Each row was made from one path, in order. Every step used is in the known rows, and no mark comes twice. Write each row's path.
In the rows, zero is written as 128.
Known rows:
rividag, maru, kesir, nofuf, fana, tuso: [108  95  88 121 126 139 102 107 132 176 126  98 176 123 143  68 134 162
 135 168 191 103 132 142 122 126 135  89   9 152 168  67 120 154 106 165
  90 148 109 173 160  75 192 167]
rividag, maru: [ 92 125  96 123  98 145 120 115 140 138 151 133 141 130 137 105 134 127
 128 152 170 122 125 136 129 122 172 143  42 151 112  87 130 140 113 179
 110 148 109 160 136 108 211 153]
maredaf, nofuf, sezes, vasat: [101 131 169 102 112 124 120 123 131 167 187 101 124 112 137 140 133 140
 123 154 153 126 137 130 119 115 207 130  60 131 146 116 133 155 118 177
 116 150 127 143 158  96 187 131]
nozol, maru, kesir, nofuf, fana, tuso: [114 100  53 100 128 116 100 107 128 174 140  68 166 127 140  57 128 184
 136 166 182 105 142 124 122 122 139  85  29 158 187  76 144 135 106 143
 111 131 113 173 166  74 166 158]
maru, kesir, nofuf: [ 98 105 139 121 131 131 106 105 109 141 165  97 176 134 147  87 121 141
 137 163 184 105 149 129 126 133 156 103  55 164 186  94 127 130 106 167
  96 140 119 156 150  90 179 151]
duvi, notas, rividag: [ 92 113 143 125 129 128 125 122 127 127 127  75 142 141 148 112 101 122
 142 147 168 105 127 122 118 121 183 112  92 158 128  99 156 145 102 164
 113 124 116 141 122 114 184 147]
nozol, maru, kesir: [106 116  38 111 106 127 116 106 132 125 161 105 135 138 148  94 123 164
 132 161 170 122 157 129 131 133 161 113  55 161 181  92 146 113 114 159
 121 127 114 168 152  97 177 131]
kesir, maru, maredaf, notas, rividag: [ 87 123  71 102 129 134 126 101 118 133  90  75 163 142 133 107 103  70
 151 153 173  99 132 144 119 133 186 111  88 172 109 101 127 118 110 181
  97 104 120 113 118  85 175 161]
kesir, nofuf, maredaf, maru: [ 81 116 171 106 116 110 107  95 104 130 223  82 188 113 125  61 137  84
 135 156 158 131 138 118 116 122 177 119  51 133 132 111 139 172 116 162
  85 135 122 156 134  82 188 170]
tuso, remil: [ 89 108 108 122 149 125 126  93 120 139 144  94 147 132 142 101 131 119
 123 151 173 116 131 124 124 127 143 144  40 155  62  83 151 140 116 163
 121 129 124 137 148 113 180 158]
nofuf, sezes: [ 89 115 144 115 120 118 130 113 121 163 172 107 130 115 128  99 133 123
 117 151 165 121 146 144 126 126 163 130  43 126 121  99 140 139 112 163
 112 153 100 157 145 118 187 149]
rividag, notas, duvi, nofuf, zikev: [103  98 212 129  98 116  99 116  87 141  56  94 144 126 143 148  94 104
 141 150 164 109 139 150 117 130 130 114  89 148 124  90 151 155 132 157
  81 159  96 157 129 112 210 146]
sezes, vasat, nozol, maru, kesir, nofuf: [107 121  58 102 108 106  98  92 116 165 226  79 164 131 144  97 125 197
 147 164 177 111 159 107 133 117 195 121  82 180 218 112 136 130 103 160
 111 129 132 183 159  86 164 142]
maru, rividag, notas, duvi: [ 84 105 173 126 128 123 119 120  96 115 148  92 146 135 157 135  91  82
 131 156 182  91 146 149 124 139 129 106  76 189  88  75 142 167 113 159
  97 163 107 156 131 119 185 154]
rividag, maru, kesir, nofuf, sezes: [ 94 105 122 127 105 136 119 103 115 167 175 129 169 122 135  74 129 171
 121 166 179 119 138 145 128 138 183  82  30 134 177  78 118 153 104 178
  86 155 101 178 166  76 202 160]
rividag, notas, duvi: [ 87 119 166 125 124 123 123 123 105 122 132  97 147 131 138 132 105 114
 129 149 163 104 147 143 123 131 117 120  79 173 119  74 154 145 122 160
  99 151 102 145 129 128 190 148]
notas, duvi, nofuf, sezes, vasat: [ 92 102 199 122  92 120 110 102  91 153 136  56 145 113 126 177 137 132
 125 146 155  92 146 147 119 118 162 123  94 126 169 108 144 156 115 177
  75 164 132 150 152 110 186 131]
nozol, maru, rividag: [ 94 111  73 103 100 119 115 115 127 131 181  94 128 134 153 102 110 112
 131 159 179 114 138 127 132 130 180 124  54 174 104 104 140 142 104 153
 127 142 118 171 142  99 177 150]
vasat, duvi, nofuf, fana, tuso, remil: [100  74 118 126 137  94  98  73 132 165  93  72 160 115 137 110 150 130
  97 142 176 101 115 137 112 117 108 119  33 131  86  85 156 154 123 149
 107 126 117 166 146 112 177 164]
notas, rividag: [ 95 114 131 122 113 121 126 121 113 134 150  71 149 133 144 123 118 128
 133 147 170 111 136 136 114 119 195 135  57 163 121 105 136 131 121 172
 111 123 115 144 129 118 187 154]
vasat, duvi: [ 90 103 136 120 106 112 113 103 138 133 168 119 145 122 140 104 139 109
  98 145 174 121 136 133 122 130 148 142  67 149 129 111 145 129 111 164
 120 135 103 168 125 138 190 146]
sezes, nofuf, kesir, maru, rividag, notas: [ 98  78 210 110 133 124 117 118 131 129 114 121 155 126 164 147  99  62
 154 163 183  93 136 155 128 140 172 145  52 212 129  67 131 189 125 153
  97 151 126 151 159  81 200 148]
rividag, maru, maredaf: [ 91 118  69 115  92 149 118 109 133 128 152 139 131 132 123 108 128 118
 138 157 170 122 128 132 129 129 146 150  40 154  74  86 121 108 116 185
 106 146 112 139 132  97 206 157]
maredaf, notas, rividag, maru, kesir, nofuf: [ 99 118 103 122 120 142 113 104 109 132 158  87 191 141 157  74 101 148
 137 162 185  99 116 131 123 131 211  62  70 166 184  91 114 156  99 192
  73 122 111 158 144  58 203 158]
duvi, nofuf: [ 97 101 167 124 107 119 101 106 117 132 125  96 149 129 134 145 125 118
 138 146 163 107 131 128 124 116 156 134  67 146 140 110 140 139 122 162
  99 144 127 150 130 108 192 141]
remil, tuso: [ 99 119 181 122 122 120 115 103 133 135 176 113 153 132 144 105 129 114
 142 155 166 121 137 120 124 117 143 144  37 156 118 104 140 117 115 190
 107 153 113 139 130 119 191 144]
nozol, maru, maredaf: [ 95 121  37  96  94 126 117 110 130 128 171 108 119 135 121  95 123 142
 137 154 163 126 139 116 128 128 145 144  56 166  95 101 145  84 115 161
 127 129 119 137 135  99 177 146]
nozol, maru, rividag, notas, duvi: [ 89 110 103 111 105 117 120 122 103 114 160  88 135 140 154 117  85 116
 130 156 174 104 143 136 130 135 142  96  80 190  99  76 154 161 112 149
 109 154 107 170 140 106 181 152]
notas, duvi, nofuf, fana: [ 98  98 186 119  91 118 101 110  80 149  66  64 144 117 129 175 133 130
 132 144 172  83 135 157 114 126 116 118  84 129 130 101 154 142 119 168
  89 147 115 142 129 117 193 157]
maredaf, notas, duvi, nofuf, fana, tuso: [101 100 146 107 131 114  95 100 102 148  85  41 159 120 137 134 126  87
 137 143 175  76 130 143 118 111  91  94  76 137 149  92 152 163 105 159
  74 149 108 137 125  86 185 141]
nozol, maru, kesir, nofuf: [105 110  76 107 110 122 104 103 118 142 174  92 166 138 145  73 119 178
 133 164 176 116 145 116 129 129 172  95  58 166 200  94 141 124 106 156
 113 129 118 170 155  79 177 148]
duvi, nofuf, zikev: [111  95 178 120  96 119  96 110 113 157  82 100 137 120 142 132 114  98
 146 152 166 119 132 143 120 121 165 138  65 134 127 114 140 142 124 158
  95 147 113 161 133 103 206 142]
rividag, notas, duvi, nofuf, sezes, vasat: [ 93 107 229 129 107 120 114 106  94 148 130  78 145 116 125 175 112 138
 130 150 148  91 146 147 120 119 165 102  96 143 162  86 151 173 124 164
  69 167 123 155 154 117 188 133]
fana, nofuf, maredaf: [102 102 114 108 114 129 131 124 124 123 181  92 175 110 121 122 145  92
 126 148 168 123 154 133 121 121 169 149  40 149 149  93 145 158 119 175
 101 146 111 148 146  91 187 151]
notas, duvi, vasat, nozol: [ 88 120 115 119 115 102 125 101  94 136 136  96 146 130 132 160 142 122
 136 141 173 111 163 140 126 112  83 151  77 169 146 103 123 132 103 175
 129 146 119 165 112 128 179 141]
duvi, vasat, nozol, maru, maredaf: [ 96 125  27  97 103 102 120  96 124 143 169 123 118 139 117 120 131 158
 151 148 161 129 152 112 134 114 107 161  57 175 114 104 122  88 105 166
 144 126 128 163 119 104 170 143]
sezes, nofuf, kesir, maru: [104  88 164 104 110 125 118 114 133 133 110 103 155 119 144 144 140  87
 143 154 172 102 137 149 126 126 162 172  58 179 161  86 139 153 123 167
 107 138 129 135 154  82 201 135]
maredaf, nofuf, kesir, maru: [102 115 127  98 110 123 111 121 137 121  99 122 146 123 150 130 123  90
 136 160 169 131 125 144 122 124 179 152  58 170 145  85 133 159 124 176
 135 136 120 129 143  73 182 138]
kesir, nofuf: [ 91 109 166 113 127 122 106 112 116 150 167  89 172 127 135  84 122 130
 134 155 174 109 128 120 124 122 163 128  59 157 137 100 137 142 106 161
 105 146 123 147 138 101 186 161]
nozol, maru: [ 99 120  65 100  95 121 118 114 136 136 171 101 130 132 136  90 126 146
 127 151 162 126 137 118 129 121 169 140  58 160 130 101 155 120 112 155
 131 130 116 154 142 106 183 144]
duvi, nofuf, maredaf, notas, rividag, maru: [ 94 112 153 120 101 132 106 106 111 110 128  80 179 122 128 120 121 102
 145 149 162 115 110 138 115 115 216  91  68 146 124 104 133 183 121 197
  66 131 119 162 126  64 219 156]
duvi, vasat, sibal: [ 86 145 153 118 162 128 120 106 136 135 121 143 142 126 138 126 145 127
 116 148 167 115 140 130 134 108 113 131  46 150 151  88 118 135 104 184
 136 138 130 138 131 122 178 136]

Which path is each row?
[100 101 162 118 133 127 105 109 101 174 121  95 165 119 144 101 127 155
 138 164 188  92 144 144 118 143 142  97  50 145 167  86 133 138 107 162
  92 134 115 154 154  98 180 167] -> maru, kesir, nofuf, fana
[ 89 123 120 114 112 141 125 116 120 113 161  88 169 120 133  86 126  93
 138 153 168 126 117 139 117 122 214 104  56 152 105  94 133 177 113 202
  83 131 108 158 125  76 214 162] -> nofuf, maredaf, notas, rividag, maru
[ 98 133  44 102 110  99 122 101 131 147 164 113 128 136 133 120 133 162
 141 145 162 131 151 114 133 105 135 150  61 169 151 107 132 124 101 160
 154 129 125 183 127 112 175 138] -> duvi, vasat, nozol, maru
[ 83 106 186 129 138 132 128 113 101 117 108 111 146 136 155 165  97  86
 141 153 175  93 150 146 124 133 100 106  75 186 110  68 119 171 103 170
 106 162 130 163 126 121 179 142] -> maru, rividag, notas, duvi, vasat
[ 97 124 119  99 110 124 111 125 125 128 167 122 127 130 131 129 121 120
 133 151 164 129 131 121 120 125 141 143  52 160  89 109 128 103 125 168
 127 137 119 117 121  88 189 143] -> maru, maredaf, nofuf
[ 89 105 209 132 104 108 117 111  88 147 118  98 147 118 123 149 107 130
 123 146 156 100 141 151 123 123 134  91  78 135 137  81 153 164 127 156
  81 164  97 156 143 113 195 146] -> rividag, notas, duvi, nofuf, sezes
[ 91  92 132 113 122 128 115 106 125 123 105 106 152 125 160 122 118  43
 141 166 193 108 138 159 130 146 172 145  49 187 114  72 123 170 107 172
 111 148 128 157 151  88 171 149] -> nofuf, kesir, maru, rividag
[104 116 110 106  68 133 118 133 117  96 166 116 127 126 142 134 113 141
 136 158 166 136  97 132 113 123 200 144  37 175  85  80 112 127 132 203
 110 141 112 123 138  54 212 143] -> notas, rividag, maru, maredaf, nofuf, kesir
[ 93 130  53 103  93  96 123 101 101 133 148  90 135 136 131 143 137 156
 132 142 163 120 157 124 130 108 101 142  83 172 151 105 136 122 101 167
 144 136 118 178 121 115 174 141] -> notas, duvi, vasat, nozol, maru
[ 88  98 146 124 121 118 111 107 152 132 147 126 139 127 145  90 125 107
 109 146 176 114 129 121 127 129 138 121  99 144 142 103 163 144  94 157
 124 133 101 166 115 131 186 141] -> vasat, duvi, notas
[ 90  98 140 127 114 111 119 111 139 122 141  88 146 132 150 103 112 124
 109 144 174 110 124 125 116 127 180 110 101 152 142 110 158 142 101 166
 117 116 104 163 114 130 185 147] -> vasat, duvi, notas, rividag
[101 113 148  95 102 123 110 126 118 104 171 132 118 121 138 131 121 107
 141 160 169 133 124 122 121 129 141 160  46 169  92  85 126 120 126 182
 118 153 113 112 131  67 187 130] -> maru, maredaf, nofuf, kesir
[ 91  98 165 121 141 124 117 112 129 121 101 129 154 124 162 119  89  52
 151 169 186 108 135 160 129 144 170 127  53 202 107  51 131 185 116 161
 100 152 117 159 153  93 172 152] -> nofuf, kesir, maru, rividag, notas
[102  84  90 106 108 132 126 113 129 124 122 100 172 122 162 142 118  42
 133 162 192 102 141 155 130 135 190 157  48 190 162  68 120 174 106 175
 103 149 118 147 164  70 169 149] -> fana, nofuf, kesir, maru, rividag
[109  94  78 106 105 132 128 114 134 128 105 105 173 120 142 134 135  69
 127 155 175 111 140 147 129 125 181 167  51 170 185  64 135 159 115 179
 107 140 114 133 161  80 170 142] -> fana, nofuf, kesir, maru
[103 110  68  90 128 121 108 115 146 172  65  97 142 124 124 116 130 105
 140 157 173 115 136 152 115 119 121 126  30 158  95  94 127 123 125 160
 136 124 121 117 133  79 172 166] -> kesir, maru, maredaf, nofuf, fana, tuso
[ 92 122 130  98 102 116 123 123 118 153 177 125 116 119 120 117 124 129
 121 154 158 132 135 134 121 126 153 127  41 132  87 111 127 117 122 171
 125 150 104 125 133  86 190 146] -> maru, maredaf, nofuf, sezes
[ 79 107 141 124 130 127 120 111 107 130  83  98 165 139 155 141  91  62
 137 158 183  92 154 169 125 144 139  99  86 194 104  74 136 172 115 160
 104 145 115 154 133 116 178 166] -> kesir, maru, rividag, notas, duvi
[104  82 148 119 116  97  91  95 140 165 111  85 152 109 131 126 147 117
 105 143 175 101 126 142 115 113 115 120  46 132 139 102 147 148 119 147
 103 139 109 173 129 116 187 152] -> vasat, duvi, nofuf, fana, tuso
[ 89 115  81 125 100 151 123 116 132 120 132 108 132 142 132 105 102 134
 148 153 171 113 115 125 121 127 174 117  79 165  80  83 136 121 106 186
 105 128 112 138 124  94 202 157] -> duvi, notas, rividag, maru, maredaf
[ 88 101 220 110 123 108 117 110 114 118 234  98 156 117 147 114 111  58
 149 155 163 113 149 134 118 129 172 120  51 171 100 102 139 203 132 142
  78 147 121 164 140  86 215 156] -> sezes, nofuf, maredaf, maru, rividag, notas
[ 82 138 150 116 149 127 122 107 108 123 105 114 150 129 138 141 149 123
 108 144 171 103 147 140 131 112  85 124  69 156 158  85 124 138 102 191
 131 144 123 133 126 122 179 135] -> notas, duvi, vasat, sibal
[ 95  99  67 121 165 120 122  91 139 143 151  69 156 134 142  78 137 111
 122 149 173 121 134 120 123 109 119 143  15 167  78  73 148 145 117 149
 124 135 124 137 150 103 171 151] -> fana, tuso, remil
[111  93 158 119 120 127 101 108 105 164 115 101 165 125 157  76 111 125
 145 168 187 117 149 141 121 139 162 108  54 148 172  96 125 139 109 166
  93 144 104 167 150  86 193 149] -> maru, kesir, nofuf, zikev
[ 99 108  84 140 114 150 123 115 135 120 119 108 147 146 158 105 103 155
 141 159 180 111 132 139 124 131 191  86  78 164 169  78 137 145 105 184
 100 123 107 164 139  93 203 143] -> duvi, notas, rividag, maru, kesir
[ 81 104 154 126 141 135 128 102 109 129  38 117 165 141 152 166  97  63
 145 155 176  90 159 165 124 138 109  99  85 194 123  64 115 177 104 171
 116 144 140 163 130 118 172 154] -> kesir, maru, rividag, notas, duvi, vasat
[104 100  52  90 119 139 125 102 129 116 114 112 168 123 133 117 118  39
 141 158 179 102 133 136 132 132 158 150  71 177 161  64 125 135 102 186
  86 137 111 107 146  48 168 138] -> fana, nofuf, kesir, maru, maredaf, notas
[ 85 112 101 113  82 143  99  93  96 109 113 104 150 136 125 146 120  96
 142 149 171  94 119 133 128 126 114 106  94 151 109  92 130 125 107 194
  64 152 111 125 112  70 211 144] -> rividag, maru, maredaf, notas, duvi, nofuf
[ 99 105 109 126 108 145 106 104 121 143 162 123 177 136 146  82 126 160
 132 166 183 113 133 132 128 133 175 100  44 161 175  82 117 141 105 180
  91 146 115 170 156  82 203 157] -> rividag, maru, kesir, nofuf
[ 94 122 149 115 112 121 113  83 106 169 242  78 165 116 144  82 132 134
 128 169 160 109 155 126 121 129 211  91  66 120 216 103 120 160 104 167
  65 136 126 165 169  85 173 139] -> maredaf, maru, kesir, nofuf, sezes, vasat
[ 93 112 196 110 122 128 116 107 116 183 190  82 162 110 128  98 133 146
 127 159 164 104 135 125 123 124 199 120  63 134 156 106 133 157 101 171
  90 158 133 155 167 101 178 152] -> kesir, nofuf, sezes, vasat
[ 95 107 151 115 111 124 110  98 144 140 179 103 143 118 142 133 144 117
 107 151 166 112 138 129 121 124 180 154  81 155 151 112 141 139 108 173
 104 135 130 166 139 137 181 133] -> sezes, vasat, duvi
[100 108 116 110 139 121 113 116 138 171 127  79 140 116 135  98 140 115
 133 150 179 105 140 140 119 113 118 135  21 147 114  83 146 145 115 146
 114 143 110 151 140 115 177 156] -> nofuf, fana, tuso
[100 111  71 137  95 145 126 111 121 123 142  94 151 140 154 118 119 160
 130 159 177 116 138 151 119 130 205 110  43 165 162  85 118 130 122 192
  99 124 109 168 148  98 206 151] -> notas, rividag, maru, kesir
[100  98 150 107 144 118 102 115 127 188 136  67 171 116 132  75 134 134
 132 154 180  98 126 126 117 114 130 118  29 149 127  86 141 154 107 148
 103 149 114 147 144  96 175 172] -> kesir, nofuf, fana, tuso
[ 84 117 171 106 138 135 125  99  96 103 112  88 169 119 126 128 140  59
 143 146 163 110 149 137 119 125  94 108  85 151 137  88 132 169  94 194
  92 150 129 147 113  90 186 134] -> nofuf, maredaf, notas, duvi, vasat
[ 87 108 171 126 143 125 118 122 124 133 163 122 142 131 156 113  88  86
 141 160 180 103 142 140 127 134 158 117  56 187  83  79 134 170 115 149
 103 156 115 163 135 117 184 155] -> maru, rividag, notas
[ 88 146 164 110 155 123 122 111 133 171 184 111 135 107 130 109 149 142
 102 154 166 112 142 138 133 114 177 127  53 126 157  99 137 149 109 181
 111 152 117 139 165 116 178 138] -> nofuf, sezes, vasat, sibal
[ 84  91 167 130 118 117 102 102  97 125  52  90 174 141 148 172  85  72
 145 155 178  82 149 165 126 135 139  90  99 189 126  85 135 175 122 158
  87 148 128 158 131 106 181 161] -> kesir, maru, rividag, notas, duvi, nofuf
[ 99 128  36 101 101  92 115 110 127 149 207  93 128 132 134  93 129 158
 136 149 168 131 149 118 134 111 162 154  62 167 130 116 153 120 114 148
 142 129 100 178 128 111 180 150] -> vasat, nozol, maru
[ 89 119 107 116 117 118 116  91 110 110 211  99 159 118 138  83 141  87
 138 162 163 134 168 141 119 136 163 111  48 135 161  99 136 155 124 168
  84 127 112 164 138  89 185 142] -> nofuf, maredaf, maru, kesir
[ 95 109 177 110 130 122 106 115 105 182 126  92 163 115 132  94 127 142
 135 156 181  93 124 135 118 128 154 123  53 136 116  94 142 152 105 159
 100 141 114 150 142 107 185 178] -> kesir, nofuf, fana
[ 84 122 125 104 129 141 123  92  96 111 108  97 142 138 128 138 125  75
 146 147 167  96 144 128 125 131  68 121  97 160 120  88 116 116  90 190
  94 143 134 121 106  96 178 130] -> maru, maredaf, notas, duvi, vasat
[ 89  74 166 121  91 117  98  95  88 105  59  71 166 126 155 179 116  44
 141 159 188  89 137 169 124 140 146 129  83 180 137  78 129 172 114 179
  87 158 129 152 142  78 177 143] -> notas, duvi, nofuf, kesir, maru, rividag
[ 86 120  77  99 139 140 116  93 134 138  97 111 155 138 128  97 117  56
 151 158 174 103 139 138 130 135 141 123  81 164 108  96 130 116 102 172
 102 120 121 115 119  88 173 155] -> kesir, maru, maredaf, notas
[ 86 111  76 110 121 136 119 102 132 141  96 113 149 135 120 115 126  87
 146 157 170 114 149 148 126 135 141 145  60 168  94  96 130  99 117 170
 117 124 124 126 126 106 175 160] -> kesir, maru, maredaf
[116 101  87 102 100 122 101 108 111 163 127  93 154 131 152  59 107 157
 139 169 178 128 146 128 124 137 180 104  57 152 182  99 138 128 107 155
 108 134 105 176 159  73 190 149] -> nozol, maru, kesir, nofuf, zikev
[ 99 115  75 132 101 150 118 108 133 127 154 138 146 136 150 108 132 138
 132 161 179 120 144 147 129 134 161 119  42 154 155  78 123 134 114 183
 102 141 104 165 145  98 205 141] -> rividag, maru, kesir
